Every row comes from one small tree of marks. The marks that hang from a mark follow it in brackets, in alphabetical order. Every link used is in the known rows. Which tree was each row made from?
Known rows
sezim{danasov{gigag{zoki}}}: [ 0.56 -3.73  0.25 -1.86 -2.14 -0.58 -2.88 -0.56 -1.33  0.37 -2.67  0.55
 -1.64  0.68 -0.09 -0.62  3.73  0.57  2.78  1.00  0.58 -4.03]
zoki{sezim{danasov{nosisem}} teferev{pala}}: [ 0.32 -3.95 -0.09 -3.19 -1.41 -2.73 -0.96 -2.37 -3.32 -0.86 -0.18 -2.94
 -2.67  2.50  0.72 -1.12  3.52  2.79  2.36 -0.88 -1.08 -2.74]
gigag{zoki{sezim{danasov}}}: [-0.77 -5.03 -0.47 -1.86 -2.03 -0.17 -2.53  0.33 -1.88 -1.20 -2.07 -0.70
 -0.28  1.02 -1.72 -0.96  4.41  1.05  2.08  0.53 -0.41 -3.41]
nosisem{danasov{gigag{zoki{sezim}}}}: [ 1.25 -2.33  0.24 -2.04 -2.44  0.40 -2.33  0.47  0.13  1.14 -3.14 -0.75
 -0.08  0.61 -0.98 -0.26  4.31 -0.78  1.61  0.36 -0.34 -2.58]
nosisem{danasov{gigag} zoki}: [ 1.31 -2.42  0.23 -2.45 -2.51  1.07 -2.36 -1.25 -0.38  2.62 -2.45  0.34
  0.70  0.97  0.66 -1.01  3.69 -0.48  2.10  1.10 -0.41 -3.71]
nosisem{danasov{gigag{zoki} sezim}}: [ 1.70 -2.87 -0.06 -2.28 -1.86  0.96 -3.05 -0.27  0.54  2.07 -3.22  0.06
 -0.61  0.64 -0.85 -0.08  3.18 -0.98  0.82  0.52  0.09 -2.70]
zoki{sezim}: [-1.12 -2.67 -0.84 -1.98 -1.51 -0.69 -1.88 -0.53 -1.46 -0.08 -1.25 -2.26
  0.11  1.37 -1.36 -1.06  2.87  2.11  2.04 -0.50  0.26 -3.16]
pala{teferev{zoki{sezim{danasov}}}}: [-1.08 -3.63  0.56 -1.99  0.00 -1.93 -2.58 -1.58 -2.40 -0.86  0.88 -2.48
 -2.84  2.40 -0.50  0.07  1.81  4.30  2.89 -0.39  0.75 -3.91]
teferev{pala zoki{sezim}}: [-0.90 -4.15 -0.68 -1.41 -0.94 -1.47 -2.14 -2.34 -2.83  0.59  1.76 -3.76
 -1.72  2.83  0.85  0.92  2.23  3.69  2.14  0.64 -0.27 -4.07]
zoki{sezim teferev{pala}}: [-0.26 -3.44  0.17 -2.74 -1.44 -1.39 -0.18 -2.50 -3.06  0.34  1.65 -3.76
 -0.91  1.87  0.32 -1.04  3.04  3.70  1.81 -0.62 -0.78 -2.40]
teferev{pala zoki{sezim{danasov{gigag}}}}: [-0.21 -4.63 -0.30 -1.53 -0.83 -2.05 -2.58 -2.08 -2.74  0.25  0.16 -2.77
 -2.83  2.83  1.12  1.14  2.97  2.73  2.67  0.80 -0.24 -4.60]
sezim{danasov}: [-0.82 -2.13 -0.06 -1.92 -1.42 -0.85 -2.94 -0.51 -2.51  0.10 -0.58 -0.21
 -2.14  2.34  0.43 -1.39  2.47  1.99  3.45  0.74  0.33 -3.85]
sezim{danasov{nosisem{zoki}}}: [ 0.05 -3.35 -0.52 -2.61 -2.10 -1.14 -3.16 -1.79 -2.14  0.09 -2.08  0.35
 -1.69  1.70  0.77 -1.52  2.79  0.84  3.03  0.62 -0.06 -4.16]
pala{teferev{zoki{sezim}}}: [-0.88 -3.27  0.54 -1.87 -0.14 -1.63 -2.18 -1.97 -1.88 -0.20  1.33 -3.09
 -1.99  1.86 -0.73  0.19  1.37  4.54  2.33 -0.46  1.08 -3.64]
nosisem{danasov{gigag{zoki}}}: [ 1.54 -1.80  0.49 -1.85 -2.63  0.73 -2.44  0.07 -0.06  1.88 -2.51 -0.23
 -0.30  0.52 -0.23 -0.33  3.71 -0.49  1.70  0.84  0.02 -2.53]
teferev{pala}: [-0.47 -2.71 -0.17 -1.94 -1.58 -0.33 -2.05 -2.22 -2.42  1.27  1.68 -2.03
 -1.13  1.90  1.63 -0.23  2.09  2.67  1.97  0.82  1.16 -3.06]
danasov{gigag{zoki{sezim}} nosisem}: [ 1.79 -4.28 -0.84 -2.16 -2.93 -1.19 -2.14 -1.76  0.60  0.41 -4.98 -0.99
 -0.20 -1.36 -1.37  0.27  3.63 -0.64  0.70 -0.37  1.00 -2.90]
gigag{zoki}: [-0.17 -3.71 -0.13 -1.49 -2.53  0.83 -2.23 -0.89 -1.46  0.59 -0.33 -0.65
  0.34  0.13 -0.79 -0.89  3.04  1.74  1.73  1.17  0.57 -2.76]
teferev{pala zoki}: [-0.44 -3.26 -0.17 -1.31 -1.22 -0.85 -2.28 -3.04 -2.96  1.64  2.95 -3.01
 -2.20  2.62  2.08  0.70  1.16  4.06  2.49  1.46  0.38 -3.95]
gigag{zoki{sezim{danasov} teferev{pala}}}: [-0.01 -5.64  0.26 -2.37 -2.08 -0.75 -1.21 -1.30 -3.21 -0.93  0.21 -1.91
 -1.13  1.46 -0.46 -1.01  4.55  2.38  2.01  0.47 -1.13 -2.76]
teferev{zoki{sezim{danasov}}}: [-1.14 -3.41 -0.45 -1.43 -0.76 -1.62 -2.80 -0.95 -2.60 -0.26 -0.36 -2.35
 -2.26  2.71 -0.42 -0.22  2.29  3.19  3.18  0.37 -0.87 -4.44]

Which tree is each row?
[ 2.01 -5.53 -0.03 -2.53 -1.68  0.28 -1.99 -3.25 -0.42  2.30 -1.50 -0.88
 -0.74 -0.47 -0.23  0.06  2.80  1.15  0.05  0.26  0.77 -2.95]  danasov{gigag{zoki{teferev{pala}}} sezim}
[-1.09 -4.88 -0.78 -2.61 -1.85 -0.18 -2.44 -0.99 -2.21 -0.21 -1.76 -0.31
  0.39  1.88 -0.58 -1.75  3.96  1.33  2.71  0.56 -0.73 -4.64]  nosisem{zoki{sezim{danasov}}}
[ 1.50 -3.78 -0.19 -2.21 -2.46 -1.47 -3.03 -1.30 -0.89  0.11 -4.03  0.48
 -2.13  0.31  0.06 -0.45  3.41 -0.27  2.37  0.55  0.71 -3.66]  sezim{danasov{gigag{zoki} nosisem}}
[ 1.39 -5.00 -0.60 -2.10 -1.74  0.66 -3.03 -1.97  0.64  1.99 -3.29  0.05
 -0.16 -0.81 -1.42  0.08  2.54  0.03  0.23  0.37  1.49 -3.45]  danasov{gigag{zoki} sezim}
[ 2.20 -2.82  0.31 -2.55 -1.91  0.76 -2.29 -1.06  0.03  2.34 -2.38 -0.46
 -0.84  0.51 -0.59 -0.59  3.07 -0.19  0.72  0.23 -0.40 -2.24]  nosisem{danasov{gigag{zoki{teferev}} sezim}}
[ 0.14 -5.22  0.18 -2.31 -2.28 -0.27 -0.74 -1.85 -2.52 -0.14  0.80 -2.62
  0.00  0.72 -0.60 -0.88  4.14  2.76  1.17  0.26 -0.71 -2.25]  gigag{zoki{sezim teferev{pala}}}
[ 1.61 -3.52 -0.28 -2.93 -1.73  1.42 -2.85 -1.56  0.16  2.84 -3.13  0.60
  0.37  1.12 -0.02 -0.78  3.16 -1.05  1.02  0.62 -0.49 -3.84]  nosisem{danasov{gigag sezim} zoki}
[-0.39 -3.84  0.35 -2.78 -1.16 -1.98 -0.82 -1.84 -3.73 -0.61  1.06 -2.83
 -2.29  2.76  0.68 -1.26  3.63  3.31  2.67 -0.46 -1.20 -3.04]  zoki{sezim{danasov} teferev{pala}}
[-1.03 -4.55 -0.40 -1.60 -0.64 -2.01 -2.70 -1.81 -3.40 -0.27  1.24 -3.03
 -2.83  3.52  1.05  0.75  2.64  3.33  2.87  0.88 -0.63 -4.53]  teferev{pala zoki{sezim{danasov}}}
[ 0.46 -4.10  0.52 -2.84 -1.28 -2.18 -0.75 -2.16 -2.86  0.05 -0.31 -2.57
 -2.39  1.97  0.67 -0.82  4.07  2.53  2.35 -0.53 -0.72 -3.35]  zoki{sezim{danasov{gigag}} teferev{pala}}
[ 0.82 -4.28 -0.33 -1.81 -2.47 -0.06 -1.98 -0.82  0.01  0.87 -3.19 -0.87
  0.41 -0.83 -1.56 -0.07  4.03  0.50  1.12  0.17  0.87 -3.31]  danasov{gigag{zoki{sezim}}}
[ 0.76 -4.55 -1.71 -3.20 -1.61 -0.09 -3.19 -3.50 -0.48  1.49 -2.77 -0.25
 -0.21  0.44 -0.28 -0.99  1.42  0.46  0.52 -0.09  0.57 -3.53]  danasov{nosisem{zoki} sezim}
[ 0.30 -4.87  0.14 -3.06 -1.90 -0.64 -1.13 -2.33 -2.31  0.56 -1.57 -0.72
 -0.13  1.14 -0.21 -2.00  4.03  1.91  2.54  0.13 -1.35 -4.20]  nosisem{zoki{sezim{danasov{gigag}} teferev}}
[ 2.19 -4.75 -1.48 -3.15 -1.96 -0.39 -3.09 -3.94  0.87  2.46 -4.82  0.17
 -0.24 -0.81 -0.27 -0.17  1.89 -0.77  0.12 -0.28  1.19 -4.02]  danasov{gigag nosisem{zoki} sezim}
[ 0.44 -4.90  0.03 -2.63 -2.35 -1.16 -1.43 -1.23 -2.27 -1.05 -1.66 -1.46
 -1.09  0.65 -1.29 -1.49  4.16  1.73  1.94 -0.11 -1.26 -2.43]  gigag{zoki{sezim{danasov{nosisem}} teferev}}
[ 1.12 -4.33  0.74 -2.06 -2.10 -0.83 -2.20 -1.75 -2.19  0.66 -1.02 -0.23
 -2.24  1.04  0.91 -0.65  3.78  1.49  2.56  1.02  0.16 -3.62]  sezim{danasov{gigag{zoki{teferev{pala}}}}}
[ 2.49 -4.94 -1.24 -2.61 -2.22 -0.45 -3.28 -2.78  1.19  1.65 -5.06 -0.14
 -0.86 -1.40 -1.27  0.51  2.29 -0.97 -0.27 -0.28  1.52 -3.03]  danasov{gigag{zoki} nosisem sezim}
[ 1.36 -4.17  0.29 -2.03 -2.53 -0.24 -1.07 -1.73 -0.62  1.13 -2.20 -1.50
  0.13 -0.86 -1.17 -0.57  3.91  1.42  1.28 -0.08  0.12 -2.85]  danasov{gigag{zoki{sezim teferev}}}
[-0.34 -5.03 -0.63 -2.60 -1.76 -0.32 -2.37 -1.28 -1.57  0.31 -2.89 -0.07
  0.34  1.24 -0.64 -1.38  4.16  0.69  2.47  0.41 -0.44 -4.92]  nosisem{zoki{sezim{danasov{gigag}}}}
[ 1.39 -1.47 -0.17 -2.38 -1.38  0.42 -2.92 -0.61  0.45  2.49 -2.76 -0.28
 -1.09  1.30 -0.19 -0.22  2.36 -0.48  1.17 -0.01  0.33 -2.88]  nosisem{danasov{gigag sezim}}
[ 0.13 -4.43  0.09 -2.16 -2.33  0.01 -0.90 -1.24 -2.06 -0.16 -0.28 -2.11
  0.32  0.21 -1.56 -1.50  3.82  2.72  1.49  0.06 -0.96 -2.16]  gigag{zoki{sezim teferev}}
[-0.43 -5.41  0.00 -3.15 -1.61 -0.71 -1.15 -2.65 -3.49  0.18  0.46 -1.51
 -0.46  2.23  0.76 -1.79  4.13  2.69  2.45  0.33 -1.52 -3.96]  nosisem{zoki{sezim{danasov} teferev{pala}}}
[ 1.16 -3.63 -0.46 -2.66 -2.25 -1.35 -3.01 -2.17 -1.12  0.81 -3.91  0.66
 -1.82  0.75  0.76 -0.92  3.21 -0.13  2.80  0.49  0.51 -4.50]  sezim{danasov{gigag nosisem{zoki}}}
[-0.47 -3.60  0.26 -2.16 -0.24 -2.57 -2.62 -2.03 -2.08 -0.94 -0.03 -2.61
 -3.22  2.10 -0.50  0.24  1.66  3.75  2.67 -0.70  0.84 -3.84]  pala{teferev{zoki{sezim{danasov{nosisem}}}}}
[ 1.52 -3.21  0.53 -3.20 -2.27  0.32 -0.88 -1.54 -1.01  1.84 -2.23 -1.09
  0.66  1.07 -0.21 -1.56  4.49  0.35  1.91 -0.07 -1.93 -3.13]  nosisem{danasov{gigag} zoki{sezim teferev}}
[ 0.18 -3.42 -0.64 -1.70 -1.19 -2.33 -2.82 -1.64 -1.57  0.09 -2.23 -2.11
 -2.61  1.88 -0.38  0.37  2.48  2.08  2.79 -0.02 -0.47 -4.50]  teferev{zoki{sezim{danasov{gigag nosisem}}}}
[ 0.39 -2.90  0.27 -3.08 -2.14  0.39 -0.96 -1.12 -2.06  1.14 -0.57 -1.49
  0.69  2.08 -0.25 -2.18  4.13  1.32  2.20  0.09 -2.48 -2.86]  nosisem{danasov zoki{sezim teferev}}
[ 1.38 -5.02 -1.13 -3.59 -1.71 -0.52 -2.22 -4.69 -1.50  1.78 -0.90 -1.18
 -0.87  0.91  0.91 -1.05  1.51  1.48  0.39 -0.15 -0.03 -3.08]  danasov{nosisem{zoki{teferev{pala}}} sezim}
[-0.47 -4.74 -0.02 -3.02 -1.81 -0.46 -1.15 -2.11 -2.93  0.20 -0.47 -0.98
  0.02  1.74 -0.09 -2.50  3.82  2.59  2.77  0.11 -1.70 -3.97]  nosisem{zoki{sezim{danasov} teferev}}
